Each row was made from one small tree. The marks that hang from a mark follow it in brackets, in alphabetical order. Every link used is in the known rows. Write each row's tree.
Known rows:
vipe(pozo(midu)): [-11  -5   5  -3  -2  -3   4  -9  -2   2 -14 -13 -19   1   4  10 -14  -7
  -4]
bifu(pozo(midu vipe) rotovaz(pesa)): [  5   2  -6 -12  -1   6   3 -15   0   2  -1  -1   7   7  22  11   7   3
   3]
pozo(bifu): [ -2 -10  10  16  -1  -7  -4  16 -13   2  -2  -1   5  -2   0  -5  21  -6
  -4]
volu(midu): [  0  -2  -7   7   7  12   2   5  -5   5  -9  11   4   7 -10   7  -4  -2
   3]
pesa(rotovaz(bifu)): [  6   2  -1  40  13   4  -9 -12  11   9   9   1   7  -8  24  -3 -17  16
  13]
bifu(pozo(vipe) rotovaz): [ -3  -6 -25   0  -5   5   1   1 -18  -3  -2   2  17   3  -3   1   2   1
   6]
volu(midu(pozo(bifu vipe))): [  4  -7  15 -21   0  13   3  17 -15 -29   3  31 -11  13 -39 -15   2 -22
  -8]
midu(pozo(vipe) volu): [  5   2  12  -7   0   4   1   7  -5 -11   7  14 -15   1 -28 -24   7  -9
  -9]
pesa(bifu): [ -1  -7 -10  39  16  -8   1  -5 -14  11   4  -1  23  -9  10  -1  -3  13
   5]
midu(pozo(bifu) volu): [  4  -1  16  -8  -6  -4  -3  22   0  -5   4   9 -23  -2 -36 -18  25 -11
  -9]
rotovaz(bifu): [ 2  7 -4 37  7  2 -5 -2 -1  6  4  3  8  0 22 -2 -8  7  8]
volu(midu(pozo(bifu(rotovaz) vipe))): [  4  -6   1 -27  -1  22   1  14 -23 -32   2  26 -11  12 -53 -10  18 -17
  -1]
rotovaz(bifu(pozo(midu(volu))) pesa): [ 10  22   8   5  -2   0  -2  -8  40  19   3  -6  -3   0  31   8 -22  10
   4]
vipe(pozo(midu(volu))): [ -9   4  13 -12  -8   0   2  -5  11   5 -10 -20 -27  -5 -18   3 -12  -7
  -8]
vipe(pozo(bifu(rotovaz(pesa)) midu)): [  0  -6  16  -5  -7   6  -2  -4   1  -2  -3 -19 -17  -1  -6  14  11 -12
  -1]
pozo(midu): [-4 -1  4  3  7 -5  2 -7 -5  8 -9 -2 -8  3 18  6 15  5 -3]
rotovaz(bifu(pozo) pesa): [ 11   8  -9  34   0   0  -4  -6  22  19   6   6  20   3  46   8 -29   8
  12]
pesa(bifu(pozo)): [ -5  -7 -26  25   7 -14   3  -2  -6  15  -1   1  29  -8  16   6 -22  14
   7]
bifu(pozo): [ -4  -5 -21  11  -4  -8   2   4  -4  15  -9   2  13   2  16   7  -7   3
   4]
volu(midu(pozo(bifu))): [  4  -4   5 -16   1   9   2  18  -8 -14  -3  25 -16  11 -34  -4   7 -16
  -3]
bifu(pozo rotovaz): [ -3  -4 -34   7  -5   0   0   1 -10  11  -8  -3  10   2   3  12  10   6
  10]

Which tree is each row?
[ -5   7  -8 -30  -8   4   2  -3   2  -4  -5  -8  -5   0 -17   1   9   4
  -3] -> bifu(pozo(midu(volu) vipe) rotovaz)
[  4  -2   0   8  13  -9   7 -17   5   7   6   4  24  -3  39   4 -24   9
   1] -> rotovaz(pesa(bifu(pozo(midu vipe))))
[  7  -4  26  -7   4   7  -2  -3 -10 -12   6  -3   1   2   3  -1  33  -5
  -4] -> pozo(bifu(rotovaz(pesa)) midu vipe)
[ -3   3  20 -23  -6   5  -3   9  -8 -17   5 -10 -12  -4 -33 -12  41  -5
 -10] -> pozo(bifu(rotovaz) midu(volu) vipe)
[ -3   4  22 -14   3   0   2  -3   0  -4   0  -3 -10  -3  -7 -11  11  -1
 -12] -> pozo(midu(volu) vipe)
[ -3   3  24 -13  -2  -7  -3  13   6   2  -2 -10 -17  -5 -12  -5  26  -3
 -12] -> pozo(bifu midu(volu))
[ -1  19  -7  -4  -5  -4  -1  -4  29  11  -2  -6  -8  -1  13   4 -18  10
   2] -> rotovaz(bifu(pozo(midu(volu))))
[ -7  -4 -11  -1  10 -14   8 -11  -7  -2   1   3  20  -4  21   1 -25   9
  -1] -> pesa(bifu(pozo(midu vipe)))
[  8  -6 -15  36  11 -10   2  -7   6  24   5   2  33  -7  35  10 -22  13
  10] -> rotovaz(pesa(bifu(pozo)))
[ -6   0 -18 -21  -4   1   4  -9 -11  -7  -8  -1   3   5   2   8   7   3
   1] -> bifu(pozo(midu vipe) rotovaz)
[-10   1  12 -23 -17   4  -3   6   3  -8  -6 -26 -28  -6 -43   4  17 -12
  -7] -> vipe(pozo(bifu(rotovaz) midu(volu)))
[ -8 -13  -4   7 -13   4  -5  11 -17  -8  -4 -17  -6  -3 -30   4  10 -14
   1] -> vipe(pozo(bifu(rotovaz)))
[  3  -3  26 -14  -6   0  -2  22  -7 -20  10  15 -17  -1 -39 -29  17 -17
 -13] -> midu(pozo(bifu vipe) volu)
[ -1   5 -11  19  -1  -1  -1   1   1  -5   5   7  20   3  24  -5 -31   1
   7] -> rotovaz(bifu(pozo(vipe)))
[  8  12   8   7   3   1   1 -15  20   1   7   6  11   7  47   4 -31   3
   4] -> rotovaz(bifu(pozo(midu vipe)) pesa)
[ 15  -5   6   6   1   8  -4   7  -7  -2   8  11 -12   4 -14  -2  34  -8
   4] -> midu(pozo(bifu(rotovaz(pesa))))
[  4   1  -9  20   6   3  -6  -9  10  -2  11   7  19  -4  28  -6 -40  10
  11] -> pesa(rotovaz(bifu(pozo(vipe))))
[  3  15  -3  -3   2  -1  -5 -11  38  14   2  -8  -9  -9  18   5 -29  19
   7] -> pesa(rotovaz(bifu(pozo(midu(volu)))))
[ -5   6   4 -24  -6  -5   4   1   9   1  -4  -3  -4   0   0  -4  -7   0
  -9] -> bifu(pozo(midu(volu) vipe))
[ -6   1 -36   1   7  -8   5 -15  -5  10  -6  -7  14  -5   7  16  -1  20
  10] -> pesa(bifu(pozo(midu) rotovaz))
[  4  -1  12 -18  -7   8  -4  18 -14 -23  11   8 -17  -1 -56 -24  35 -13
  -7] -> midu(pozo(bifu(rotovaz) vipe) volu)
[ -7  -4  -4 -17   0  -7   6  -5  -5  -3  -8   5   4   6  20   2  -9   0
  -5] -> bifu(pozo(midu vipe))
[ -5  -5  11 -16   1   3  -1   3 -21 -19   1  -4  -4   1 -15  -4  37  -6
  -6] -> pozo(bifu(rotovaz) midu vipe)
[-10   0  26 -19 -13  -5  -1  11   9  -5  -6 -21 -29  -6 -28  -2   0 -15
 -13] -> vipe(pozo(bifu midu(volu)))
[  8  -1 -23  17  -2   5  -2  -5   2  20  -2  -4  16   2  19  16   6   7
  12] -> bifu(pozo rotovaz(pesa))
[  5  -1  -9  14  12 -13   6 -16  13  22   0  -2  18  -4  41  16 -20  16
   5] -> rotovaz(pesa(bifu(pozo(midu))))
